Each row comes from the steps of one path. Every step used is in the known rows, and no mark comes twice. Write the path behind each row, first mark first.
(in the rows, 128 means zero)
Known rows
nufa -> vaba -> zufuf -> bafep -> koluk: [139  94  83 165 130 119 161 167 129 104 134 160 171 123 122 146 203 132
  73  94 144  93 140 131 138  88 128 156 155 104 162  84 104 150]
zufuf -> bafep -> sima: [ 73 118 104  98 148 104 122  79 132 142 130 178 105 149 119 162 186 140
  92 148 148 137 169 144 139 106 164 105 149 105  94 148 141 135]
nufo -> befo -> vaba -> koluk -> bafep -> nufa: [103 177 148 168 129 201  92 123 121 123 149 111 144  71 193 164  80 100
 163 140 149 123  16 145 167 133  92 194 132  83  93 137  63 134]
koluk -> vaba -> zufuf -> bafep: [189 118 109 111 140  81 156 129 143  79 187  76 140 165  97 114 132  90
  90 176 109  98 154 140 165 107 149 141  75 136 172 133 109 129]
bafep -> megi: [118 164 172 130 163 139 121 106 172 179 135 124  99 140 116 119 131 158
  94  84 135 129 128 119  97 152 124  74 138 152 117 125 153 123]
koluk -> bafep: [ 90 121 164  97 117 118 100 137 125 174 112 106 110 133  97 134  85 114
 121 157 164  86 113 164 183  83 128 121 140 137 113 138 146 109]
megi -> bafep: [ 89 156 158  65  93 100 124 106 110 160 119 120 123 138 103  92 138 154
 132  66 134 155 135 125 104 111 200  87 114 133 150 137 175  82]
befo -> vaba: [108 167 148 117 153 120  86 116 111 159 109 103 137 105 119 153 144 116
 140 127 153 137 103 125 140 129  88 147 129 122 107 181 124 117]
nufo -> kilekeg: [107 114 160 160 109 125 105 149 124 126  93 167  97 110 171  80  83 167
 163 109 125 145 104 139 149 147 126 122  83 144 124  99 151 109]
vaba -> zufuf -> bafep -> nufa -> pago: [152 104  98 119 125 105 163 131 100 101 162 127 113 131 132 116 185 113
  95 186 122  98 167 144 123 112 204 144 159  84 139 160 118 173]
megi -> vaba -> nufa: [143 101 116 116 141 103 101 120  82 135 111  84 142 139  92  81 127 119
 154 120 129 126 159  88  92 118 156 123 120 119 128 115 192 165]
nufa -> vaba -> sima -> bafep: [140  69  83 139  92 116 188 165 152  94 100 167 165 132 144 162 144 163
 159  82 109 169 168 108 133 101  80 123 131 179 125  79 110  91]
bafep -> megi -> vaba: [121 174 141 125 185 138 114 116 165 174 109 100 100 155  87 120 126 137
  97  75  98 135 131 100  78 150 164  92 136 132 134 109 178 146]
kilekeg -> nufo: [158  69 196 112 117 144 109 131 109 134 123 140 110 132 107  90 117 163
 123  89 147 147 101 162 118 177 128 109 126 152 110 137 180  90]
sima -> bafep -> nufa -> vaba -> befo: [137 117  98 136  88  95 174 152 161 115 112 187 117 132 159 136 110 195
 193  92 109 123 196 175 129 105 152 138 140 126 113 104  48 135]
zufuf -> vaba: [120 123 130 104 104 120 129 108 135 135  94 143 118 180 140 162 149 142
 108 166 167 164 128 129 124 136 144 131  76 104 137 148 163 131]
megi -> vaba: [115 133 117  96 158 108 102 127 112 152  68 104 122 146  88 109 120 122
 130 108 104 134 157 115 111 125 179 120 114 121 156 110 195 142]
nufo -> befo: [110 123 127 170 135 170  90 118 141 134 116 146 139 105 163 135  95 147
 148 120 130 112  88 156 165 134 131 109  73 129 134  92 138 124]
vaba -> sima -> bafep -> nufa: [165 112 106 121  96  91 163 128 149 117 119 159  98 130 159 123 101 142
 193 149 105 176 200  95  86 126 125 106 145 169 106 144  89 104]
vaba -> zufuf -> bafep: [174  97  98 145 123  88 140 100 105 112 146  98 136 155 113 122 166  88
  64 167 140  96 168 124 140  99 150 128 116 106 160 160 137 178]
koluk -> bafep -> sima: [ 55 134 154  86 100 113 100 107 134 193 121 162 116 126 125 158 120 116
 143 170 166 113 110 184 192  78 128 111 143 130  80 119 108  69]
vaba -> sima -> bafep -> nufa -> pago: [140  97  99 110  96 115 175 143 137 101 132 175  92 117 165 126 116 147
 194 169  88 167 192 106  91 133 138 105 153 174 108 139 105 101]
nufa -> pago: [ 59  92 145  81 134 161 136 136 102 124 133 167 107 100 135 108 154 163
 132 157 107 115 141 163 144 145 158 100 128 150 138 120 197 108]
nufa -> vaba -> koluk -> bafep: [ 89  98 157 112  91 161 177 152 119 110 125 135 175 112 157 133 127 141
 108  72 161 139  97 147 172  99  76 177 157 130 128  70 124 107]
vaba -> koluk -> pago: [ 99 114 196 116 105 144 148  97 112 121 125 134 142 124 153  81 112  93
  94 154 140 126 136 131 131 175  73 131 149 134 138  77 141 164]
nufo -> befo -> vaba -> zufuf: [152 149 105 204 131 169  80 115 118 123 137 108 177  90 166 166 126  88
 148 149 129 105  47 140 179 125  93 160  72 100 132 138  80 134]
befo -> vaba -> sima -> bafep: [152 141 102 142 124 113 117 118 126 118 118 113 134 114 135 172 119 101
 170 153 118 163 134  83 122 126  52 137 127 158 102 190  95 111]
sima -> bafep -> koluk -> vaba -> befo: [143 146 109 153 131 105 119 135 176 114 165 183 102 123 137 101  58 141
 154 143 106  62 176 164 132 120  99 112  97 164 168 102  69 125]
befo -> vaba -> zufuf -> bafep: [161 150 101 149 146 102 105 108  96 121 141  76 150 125 109 167 175  72
  91 167 148 108 115 114 148 106 102 167 130  86 125 208 101 170]
nufa -> vaba -> sima: [136  83 100 127 108 118 173 170 136 107 114 159 173 122 146 155 173 149
 133  76 134 176 141 101 130 111  90 121 142 170 126  77 144  73]
kilekeg -> nufo -> befo -> vaba -> zufuf: [188  91 156 192 116 196  86 135 108 104 148 116 157 102 141 140 114 117
 137 115 133 129  14 157 155 175  96 156  91 114 108 140 113 108]
nufa -> bafep: [127 124 131 118 114 126 151 174 113 122  93 141 139 132 110 109 155 173
 100 103 138 140 153 146 133 149 161  71 120 161 174 148 157  90]
sima -> bafep -> koluk: [101 123 129 148 127 125 108 122 158 152 101 195  91 116 135  97  87 159
 160 124 126  83 182 147 107 121 108 111 133 157 148 119  95 145]
bafep -> megi -> vaba -> nufa: [143 148 139 137 172 137 116 110 141 162 142  83 116 148  93  96 130 139
 112  85 120 126 129  75  63 146 144  93 141 128 112 113 173 165]
kilekeg -> nufo -> befo: [157  67 175 165 119 194  92 140 125 114 130 146 126 113 136 115  91 162
 136  92 133 134  47 172 143 183 129 117  92 137 110 104 159  97]
befo -> vaba -> koluk -> bafep -> nufa: [100 188 179 106 124 147 110 116  98 140 147  89 128  87 158 141 105  89
 140 143 171 141  66 131 143 126  79 204 181  91  85 183  79 128]
nufo -> befo -> vaba: [108 156 122 181 152 179  68 121 129 134 119 121 152  85 155 176 109 120
 158 127 135 119  46 142 173 133  96 149  85 108 114 135 107 129]

Write each row's path
[ 99 128 192 100  95 151 134  96 101 126 145 103 132 112 158  95  72  95
 101 141 170 126 102 140 159 122  80 156 149 133 128 125 143 125]
vaba -> koluk -> bafep
[148 110  89 135 113  85 137  76 112 124 155 143 146 148 136 141 198  89
  84 174 144 117 165 138 148  97 152 119 122 100 131 147 105 146]
vaba -> zufuf -> bafep -> sima
[157  96 169 173 131 202  73 141 118 114 133 128 136  99 129 147 102 145
 145  97 138 138  11 161 149 182 101 148 101 120  92 139 135 103]
kilekeg -> nufo -> befo -> vaba
[ 76 171 175  93 126 174 123 127  87 126 159 105 120  73 163 140 119 101
 142 165 150 133  58 141 149 135  90 203 188  93  86 177  93 122]
befo -> vaba -> koluk -> bafep -> nufa -> pago
[143 163 133 128 165 115 111 157 158 127 181 169 113 100 138  96 110 104
 129 149 135 113 129 105  96 141  95 106 135 179 164  93 119  67]
bafep -> koluk -> vaba -> sima
[106 117 137 123 138 151 100 125  66 121 168 105 146  80 130 127 168 127
 164 167 154 119  96 114 129 133  82 152 145 121  82 183 141 139]
befo -> vaba -> nufa -> pago
[134 140 150 131 162 117  97 147 135 133 197 152 119  93 126  59 113 127
 143 144 166  76 127 123  99 132  96 122 132 154 145  96 115 108]
bafep -> koluk -> vaba -> nufa
[150 167  99 166 162 115  88 119 105 132 153 106 142 106 115 157 178  66
  84 167 156  87 103 108 126 111  93 171 155  82 137 198  88 168]
befo -> vaba -> zufuf -> bafep -> koluk
[ 93 181 164  46  95  88 137 128 117 171 122 135  97 128 119  86 145 172
 168  63 136 168 143 136  74 117 250 109 155 103 120 142 126  83]
megi -> bafep -> nufa
[152 105  98 125 135 116 126 157  75 110 106  89 154 141  82  84 145 134
 135 112 122 130 156  91  92 133 175 105 123 127 152 129 188 148]
megi -> vaba -> nufa -> bafep
[131 110  71  97 132 121 156 152 122 105  95 140  99 135 118 123 117 127
 182 153  47 164 183  91  81 135 186 124 146 144 136 114 149 129]
megi -> vaba -> sima -> bafep -> nufa -> pago
[155 142 102 137  89 105 122 100 131 115 144 153 130 176 169 171 133 122
  89 181 166 138 126 144 138 139 130 110  65  96 149 141 153 133]
zufuf -> vaba -> befo
[155 124  76 110 132  94 143 138 135 120  78 124 105 149 115 122 102 118
 181 132  69 173 193  77  76 125 171 123 139 143 134 122 134 134]
megi -> vaba -> sima -> bafep -> nufa
[115 106 118 114  96 106 180 158 163 128  79 181 108 134 140 131 118 208
 205  82 108 140 195 167 121 105 159 152 148 133 104 108  50 133]
sima -> bafep -> nufa -> vaba
[ 97 160 151 112 159 144 102 139 160 191 114  79  96 153  65 143  82 109
  92 122 123  88  88 132 140 101 148 115 156 123 112 118 155 134]
koluk -> bafep -> megi -> vaba
[104 127 145 108 139 137 133 111 103 125  87 103 141 143 108  87 111  80
 105 136  94 134 141 106 109 163 130 142 140 111 158  67 176 183]
megi -> vaba -> koluk -> pago
[159  95  83 126  75 114 162 111 149 101 104 150 118 190 157 181 125 127
 136 192 132 192 158  84 107 132 108 120  74 139 134 155 130 124]
zufuf -> vaba -> sima -> bafep
[160 170 126 148 167 129 129 112 154 164 126  84 126 158  99 115 141 104
  85  96  95 119 128  90  85 144 158 102 123 122 153 110 150 155]
bafep -> megi -> vaba -> zufuf
[145 151  97 161 139 122 131 101 181 136 121 126 100 166 112 129  71 150
 131  98  68 102 177 125 103 132 132  87 108 145 142 114 117 171]
sima -> bafep -> megi -> vaba -> befo
[117 129 135 148 134 150 159 102 179 134  97 121 103 168 103 110  74 132
 122 112  62 112 168 112  95 159 107 115 132 142 136  85 105 199]
sima -> bafep -> megi -> vaba -> koluk -> pago
[191 128 135 110 121  82 151 130 139 101 179  87 156 146 118  94 116  95
 126 166 113 110 147 148 168 118 131 133  56 159 175 113 100  91]
koluk -> vaba -> zufuf
[114 139 128 125 187 127 131 104 165 141 142 111  82 164  85 148 150 148
  42 107 133 109 150 110  96 128 157  92 162 114 116 159 167 183]
zufuf -> bafep -> megi
[145  89  92 151 108 134 197 161 177 104 115 162 156 138 140 167 148 169
 140  64 101 168 157  95 114 113  78 112 142 180 117  78 105  95]
nufa -> vaba -> sima -> bafep -> megi
[136 115 103 150 107 108 148 155 134 111 142 167 177 120 155 153 150 163
 110  71 142 116 139 164 166 109 106 114 121 134 141  67 133 103]
nufa -> vaba -> befo
[150 141  84 206 145 164  88 113 118 106 145  99 167 104 148 182 136  86
 117 160 128  95  54 131 175 116 107 164  88  82 130 154  88 167]
nufo -> befo -> vaba -> zufuf -> bafep
[128 108  87 106 146  99 175 165 137 103 130 153 105 136 120 163 184 159
 106 107 138 154 170 111  96 103 184 146 204 100  93 135 121 148]
zufuf -> bafep -> nufa -> vaba -> sima
[ 60 130 164  66 118 140 131 172 119 164 135 142  76 103 120 128 108 144
 158 181 142  90 109 189 161  97 191 142 191 112  87 140 121 104]
koluk -> bafep -> nufa -> pago
[111 173 172 119 134 150 112  87  91 123 139 100 151  92 167 127 127  99
 125 121 161 161  88 109 131 149  50 177 139 117 118 175 120 129]
befo -> vaba -> koluk
[151 113 129 102 110 103 159 150 124  92 193 125 161 135 117  91 147 154
 158 148 139 138 144 139 145 133 132  99  84 168 127 116 103  61]
koluk -> vaba -> nufa -> bafep -> sima
[132 163 118 135 157 151 154 177 149 136  96 116 125 155  78 119 156 168
  73  67  97 143 132 112  90 169 186  64 137 146 174 131 169 114]
nufa -> bafep -> megi -> vaba
[ 99 159 180 130 132 149 114 100 100 131 126 106 153 101 136 134 131  76
 114 155 146 134  88 117 140 168  39 169 154 109 110 141 106 158]
befo -> vaba -> koluk -> pago
[167 118  70 129 153  90 123 117  99 112 103  75 137 168  75 122 156  75
  81 148  96 107 168 102 116 100 194 141 117  91 175 134 170 191]
megi -> vaba -> zufuf -> bafep
